What can hang from each mark
J_277: J_518
J_249: J_116
J_64: J_518 J_796
J_111: J_116 J_783
J_543: J_518 J_796
J_116: J_64 J_111 J_277 J_543
J_518: J_277 J_543
J_796: J_64 J_277 J_543

Known rows, with every way that one mark hangs from another
J_277[J_518[J_543]]: [-0.83  2.55 -0.27 -0.84 -1.88  0.18  0.49  1.33  1.82  0.39 -0.23 -0.02
 -0.78  0.48 -0.78  3.42  0.74 -0.63 -1.92  1.56  1.38  0.87 -1.87 -1.37
  1.52]
J_116[J_64[J_518] J_111[J_783] J_277 J_543]: [-5.56  1.21 -0.89 -1.73 -2.19  0.76 -0.47  2.63  4.33 -0.49 -0.74  0.37
 -0.95  1.02  1.66  3.33  2.14  0.48 -3.83  0.92 -0.29  3.19  0.95  0.92
  0.89]
J_518[J_543[J_796]]: [-1.84  2.28  1.84 -0.05  0.27 -0.38 -0.76 -0.80  0.16  0.44  0.89 -0.03
 -0.81  1.17 -0.99  2.91  1.16 -0.88 -0.40  0.48 -0.10  2.87  0.20 -1.02
  2.07]
J_796[J_64 J_277 J_543[J_518]]: [-4.97 -0.49  1.83  0.87 -0.54  0.35  2.11  2.31  1.89 -1.14 -1.98  1.88
 -0.33 -0.81 -3.19  3.90  1.27  1.17 -1.21  1.21  1.45  1.11  1.33  1.01
  0.99]
J_116[J_64 J_111[J_783] J_543]: [-4.91  1.94  0.52 -1.17  0.41  1.21 -2.14  0.89  2.46 -0.13  0.51  0.87
 -1.67  0.99  0.69  2.18  1.37  1.52 -2.00  1.40 -1.70  2.75  0.24  1.52
 -0.60]
J_518[J_277 J_543[J_796[J_64]]]: [-2.13  3.80  2.62 -0.68 -2.08  1.81  0.38 -0.04  1.92 -0.42 -0.39  0.01
 -1.56  0.48 -1.22  4.11  2.25 -0.76  0.21  0.73  0.30  2.85  0.71 -1.15
  4.67]
J_116[J_277]: [-0.01 -0.10 -0.08  0.28 -1.00 -1.16 -0.16  1.38  1.62  0.29 -0.97 -0.20
  1.11 -0.43 -0.14  0.11  0.57 -0.25 -0.69  0.14  1.26  0.63  0.24 -1.25
  1.12]
J_111[J_116[J_64[J_796[J_543]] J_277] J_783]: [-4.20  0.71  0.60 -2.63 -3.11 -0.66  0.91  0.59  3.98  0.61 -1.73  1.91
 -1.99  0.00 -2.74  0.83  1.61  1.18 -0.39  3.52  2.75  1.86  0.99  0.33
 -1.60]
J_796[J_543[J_518]]: [-3.11  0.34  0.24  0.45  1.39 -0.70  1.88 -0.11  0.84  0.39  0.25  0.62
 -0.57 -0.67 -2.72  1.74 -0.18  0.00 -1.35  0.88  1.59  2.05  1.03  0.14
  0.56]
J_111[J_116[J_277 J_543] J_783]: [-3.44  2.14 -1.00 -0.52 -1.22  1.55  0.00  0.50  2.29  0.85 -0.95  0.62
 -0.97  0.57 -2.01  1.65  0.18  1.11 -0.87  0.92  1.03  1.67  0.60 -0.65
 -1.69]
J_249[J_116[J_277 J_543]]: [-0.95  0.62 -0.13  0.38 -2.20 -0.81  0.37 -0.11  1.52 -0.19  0.15 -0.78
  1.78  0.38 -0.33  0.93  1.36  0.14 -1.69  0.25  2.54  0.76  1.20 -1.27
  1.20]
J_111[J_116[J_64 J_277] J_783]: [-3.66  0.41 -0.07 -1.27 -2.73  0.82  0.39  2.53  4.40  0.66 -0.91  0.33
 -2.05  0.65 -1.30  0.85  0.21  0.60 -0.60  2.49  0.00  0.46  0.84  1.83
 -2.78]
J_249[J_116[J_277[J_518]]]: [ 0.19  0.48  0.11 -0.71 -4.53 -1.94  1.94  1.62  4.15  0.03 -1.31 -1.26
  0.20 -0.09 -0.20  1.54  1.30 -1.68 -1.51  1.21  3.40 -1.06 -0.04 -1.40
 -0.36]
J_111[J_116]: [-0.31  0.73 -0.47 -0.01 -0.39  1.77  0.66 -0.99  0.99  0.23 -0.44 -0.54
 -1.04  0.24 -0.80  1.02 -0.75  0.36  0.27  0.28  0.41 -0.62  0.76 -0.34
 -3.65]
J_116[J_64]: [-1.42 -0.68  0.56 -0.31 -0.93  0.04 -0.28  1.67  1.71 -0.44  0.02 -0.23
  0.24  0.25  0.48  0.10  1.11  0.60 -0.92  1.01 -0.87 -0.58  0.34  1.89
  0.15]
J_116[J_277 J_543]: [-1.32  1.03 -0.37  0.81 -0.51 -0.37 -0.66  1.04  1.08 -0.04 -0.87 -0.04
  2.28 -0.21 -0.29  0.87  1.42  0.91 -1.92 -0.46  1.53  1.26  0.42 -1.98
  2.50]
J_116[J_64[J_796] J_111 J_277 J_543]: [-3.01  1.93  0.67  0.29 -2.00 -0.56 -2.74 -0.03  3.79 -0.24 -0.04  0.51
  2.34 -0.42  1.82  1.21  4.05  0.98 -2.33  0.94  1.96  2.39  1.48 -2.40
  0.42]
J_518[J_277 J_543[J_796]]: [-1.12  4.17  1.41 -0.67 -0.94  0.79  0.09 -0.15  0.46  0.87  0.20 -0.33
 -1.69  0.45 -1.51  3.31  1.09 -1.60 -0.80  0.48  1.02  3.32  0.20 -2.46
  4.56]
J_796[J_64]: [-1.03 -0.24  1.33 -0.14 -1.20  1.02  0.16  0.23  1.40 -1.27 -0.48  0.36
  0.08 -0.02  0.32  0.79  1.20  0.86  1.12  0.26 -0.76 -0.46  0.46  1.12
  0.00]
J_543[J_518 J_796]: [-3.77  1.28  1.75  2.00  0.22 -1.04  0.49 -1.11  1.43  0.79  1.39 -0.18
 -0.52  0.01 -1.33  1.32  1.14 -2.39 -0.04 -0.38  0.05  1.95  2.12  0.36
 -0.87]
J_249[J_116]: [ 0.43 -0.33  0.42 -0.34 -1.76 -0.46  0.92 -1.19  0.42 -0.16  0.91 -0.68
 -0.45  0.65  0.03 -0.06 -0.05 -0.71  0.20  0.75  0.89 -0.51  0.85  0.50
 -1.34]
J_64[J_796]: [ 0.13  0.55  0.08  0.16 -1.95 -0.50 -0.54 -1.95 -0.22  0.24  0.65  1.21
  0.57 -0.52  0.33 -1.36  1.56 -0.58  1.00  0.58  1.46  0.13  0.32 -1.10
 -0.77]
J_111[J_116[J_64 J_543[J_796]] J_783]: [-6.26  2.11  1.86 -0.83 -0.72  1.62 -0.46  0.05  2.72  0.04 -0.48  0.40
 -2.40  1.70 -1.89  2.64  1.69  0.88 -0.77  1.05 -1.49  1.50  1.67  2.29
 -2.03]

Rows
[-0.47  1.33 -0.67 -0.29 -2.99  0.38  1.63  1.97  4.89  0.46 -2.66 -1.12
 -0.34 -0.48 -0.84  2.64  0.57 -0.67 -1.36  0.79  2.77 -1.23 -0.09 -2.27
 -2.55]
J_111[J_116[J_277[J_518]]]
[-4.63  4.79 -0.36 -0.06 -1.81  1.89  0.84 -1.53  2.50  1.49  2.39  0.18
 -3.33  0.43 -1.44  2.69  0.06 -1.59 -1.85  1.60  1.48  3.88  1.86 -1.12
 -1.24]
J_249[J_116[J_111[J_783] J_543[J_518[J_277]]]]
[-2.35  3.06 -0.28 -0.91 -5.85  0.25  0.18  1.46  5.94  0.69 -0.88  0.19
  0.27  0.09 -0.87  3.26  3.19 -0.33 -2.13  3.39  3.84  0.35 -0.20 -2.24
 -1.39]
J_111[J_116[J_64[J_796] J_277[J_518[J_543]]]]
[-1.83  0.35  0.77 -0.35 -0.72 -0.75 -1.70  2.34  4.54 -0.22 -0.85 -0.70
  0.71 -0.16  1.68  1.60  1.58  0.37 -2.17  0.92  0.27  1.68  0.90 -0.81
 -0.14]
J_116[J_64 J_111 J_277]
[-4.75  1.52 -1.68 -2.27 -4.25  2.07  1.51  2.75  4.21  0.57 -0.12  0.30
 -2.58  1.60 -0.85  3.95  0.32 -0.09 -2.48  3.09  0.34  2.42  0.45  1.64
 -0.73]
J_111[J_116[J_64[J_518[J_543]] J_277] J_783]
[-2.41  0.25  1.37  0.20 -2.17 -0.20 -1.96  1.18  2.31 -0.54 -0.95  1.68
  0.24 -0.37  1.29  1.69  2.77  0.37 -1.50  1.45  1.04  0.43  0.80 -1.18
 -1.72]
J_116[J_64[J_796[J_277]] J_111]
[-1.31  2.34  0.11 -0.10 -4.36 -0.45  0.11  1.49  1.24  0.34 -1.29  2.16
 -0.30 -0.22 -1.30  3.64  2.46 -0.80 -1.89  2.12  3.56  0.37 -1.64 -2.92
  1.27]
J_64[J_796[J_277[J_518[J_543]]]]
[-3.91  2.12 -0.76 -4.04 -4.68  2.35  3.56  0.26  2.91  0.30 -1.90  1.56
 -4.28  0.03 -2.24  2.30  1.16 -0.17 -1.24  3.01  2.30  1.33  1.38  0.67
 -0.22]
J_111[J_116[J_64[J_518[J_277] J_796[J_543]]] J_783]
[-3.12 -0.25  3.58  0.70 -1.57  0.22  0.06  1.69  1.61 -1.67 -2.56  1.05
 -0.25  0.28 -0.82  3.24  2.51 -0.04  0.53 -0.58 -0.58  0.03  1.15  0.85
  1.03]
J_543[J_796[J_64 J_277]]
[-3.32  1.98  1.05 -0.39 -1.12  1.52  2.82  0.78  2.49 -0.28 -1.00  0.64
 -1.29 -1.32 -2.95  2.97  1.02  0.14 -0.72  1.25  1.84  1.95  1.55 -0.18
  2.96]
J_796[J_64 J_543[J_518[J_277]]]
[-0.73  0.81  0.23  0.11 -4.20 -0.96  0.52  1.70  1.69 -0.10 -2.45  1.99
  0.08 -0.93 -0.73  1.66  2.51 -0.88 -1.09  0.86  3.38 -1.78 -0.85 -2.08
 -0.36]
J_64[J_796[J_277[J_518]]]
[-1.95  3.01 -0.25 -0.12 -0.93 -0.48 -0.95  1.74  4.49 -0.12 -2.21 -0.79
  0.99 -0.44  0.99  4.02  2.32  0.22 -3.56 -0.23  2.51  1.68 -0.35 -3.73
  0.75]
J_116[J_111 J_277[J_518] J_543]
[-2.36 -1.41  1.91 -1.50 -3.72 -1.79  1.27  0.60  1.32 -1.01 -1.58  1.67
 -0.06  0.06 -1.71  1.48  2.56  0.73 -1.63  2.78  3.35 -0.35  1.17  0.66
  0.66]
J_249[J_116[J_64[J_796[J_277 J_543]]]]
[-2.43 -0.27 -0.51 -1.02 -2.09  0.03  0.01  2.67  4.64 -0.76 -1.04 -1.01
  0.45  0.23  2.82  2.79  1.81 -0.46 -3.17  0.53  0.38  1.56  1.37 -0.08
  0.03]
J_116[J_64[J_518] J_111 J_277]
[-2.82  0.09 -0.50 -0.58 -5.55  0.36  1.16 -1.59  1.48 -1.26  1.30  0.12
  1.04  0.97  1.63  0.76  3.65 -0.29 -1.99  1.19  1.94 -0.56  2.09  1.29
 -0.10]
J_249[J_116[J_64[J_518 J_796] J_543]]
[ 0.07  0.66  0.56 -0.45 -1.51 -1.19 -0.36 -0.66  3.35  0.04  0.21 -1.21
  0.15  0.42  1.35  1.54  0.39 -0.99 -1.12  0.72  2.03  1.59  1.44 -2.21
 -1.83]
J_249[J_116[J_111 J_277]]
[-3.59 -0.83  2.30  0.11 -2.96  0.77  1.81  2.10  1.76 -2.32 -2.73  0.83
 -0.54  0.63  0.28  4.59  2.78 -0.83 -0.60 -1.01 -0.41 -0.23  1.61  1.53
  1.52]
J_543[J_796[J_64[J_518] J_277]]
[ 0.43  1.80 -1.41 -1.04 -4.58  1.36  2.14 -0.96  0.25  0.14 -0.18  0.67
 -0.73 -0.85  0.89  0.28  1.67 -1.99 -0.61  0.01  2.51  0.24  0.84 -1.99
  1.92]
J_64[J_518[J_277] J_796]
[-4.03  0.31  0.57 -0.88 -4.26  1.19 -0.07  1.21  2.14  0.37 -1.05  2.77
 -2.39  0.32 -1.81  0.87  1.45  0.52 -0.11  2.90  0.78 -0.68  0.71  1.48
 -4.16]
J_111[J_116[J_64[J_796[J_277]]] J_783]
[-5.58  0.37  3.27  2.32 -1.64  0.25  0.84  1.38  2.59 -0.77 -0.94  1.26
 -0.21 -0.15 -1.83  3.63  2.44 -1.21  0.12 -0.09 -0.15  0.78  2.31  1.21
 -0.40]
J_543[J_518 J_796[J_64 J_277]]
[-3.37  2.94  0.10 -1.50 -3.21 -0.88 -0.02  0.79  4.98  0.44 -0.84 -0.21
 -1.89  0.85  0.10  3.73  1.57 -0.83 -2.67  1.53  2.67  2.19 -0.05 -1.74
 -1.12]
J_249[J_116[J_111[J_783] J_277[J_518] J_543]]
[-3.61  0.79  0.82 -1.77 -0.16  0.29 -1.59  1.23  2.96  0.18  0.41  0.72
 -2.85  0.88  0.90  1.30  0.40  0.47 -0.91  1.95 -2.01  2.16  0.13  2.11
 -1.99]
J_116[J_64 J_111[J_783]]
[-3.16 -1.58  0.93 -1.53 -1.86  0.98  3.05  2.96  1.09 -2.57 -3.95  1.59
 -0.70 -0.06 -1.08  4.81  1.48  1.56 -1.79  0.19  1.14  0.04  0.60  1.29
  2.67]
J_796[J_64[J_518] J_277 J_543]
[-5.39  1.11  1.50  0.64 -2.70  3.31  1.78  0.83  2.30 -2.39 -3.34  0.42
 -0.38  0.98 -0.84  6.35  2.97  0.69 -1.42 -1.35  0.26 -0.29  2.44  0.62
 -0.86]
J_111[J_116[J_543[J_796[J_64[J_518] J_277]]]]
[-1.54 -1.47 -0.33 -1.31 -4.12  0.25  2.35  0.73  2.23 -1.23  0.50 -1.16
 -0.57  1.26  1.56  1.30  1.17 -0.91 -1.88  1.20  0.25 -1.38  1.64  3.05
 -0.81]
J_249[J_116[J_64[J_518]]]
[-2.36  2.99 -0.52 -1.49 -5.51  1.92  0.84 -1.64  3.10 -0.79  0.66 -0.56
 -0.49  0.35  2.37  2.64  3.53 -0.99 -3.05  1.21  2.82  1.40  2.53 -1.72
  0.54]
J_249[J_116[J_64[J_518[J_277] J_796] J_111 J_543]]
[-3.96  2.84  1.45  0.83 -1.67  1.06  0.79  1.76  2.84 -0.46 -3.96 -0.06
 -0.78  0.43 -2.29  5.88  2.26 -0.14 -2.55 -0.58  2.10 -0.82  0.47 -1.99
 -1.41]
J_111[J_116[J_543[J_796[J_277[J_518]]]]]
[-4.67  0.67  0.45  1.55 -2.34  0.48  0.77 -0.23  2.48 -0.07  2.43 -0.59
  0.78  0.75 -0.82  1.17  1.92 -0.18 -2.36  1.56  0.89  0.39  2.42  1.99
 -1.07]
J_249[J_116[J_64 J_543[J_518]]]
[-5.22  0.56  0.83  2.41 -4.81 -0.06  0.38 -0.03  1.98 -0.14  1.40  1.48
  1.52  0.03 -1.41  1.37  3.63 -0.49 -2.42  2.10  2.93 -0.17  2.55  0.47
 -1.37]
J_249[J_116[J_64[J_796[J_277]] J_543[J_518]]]
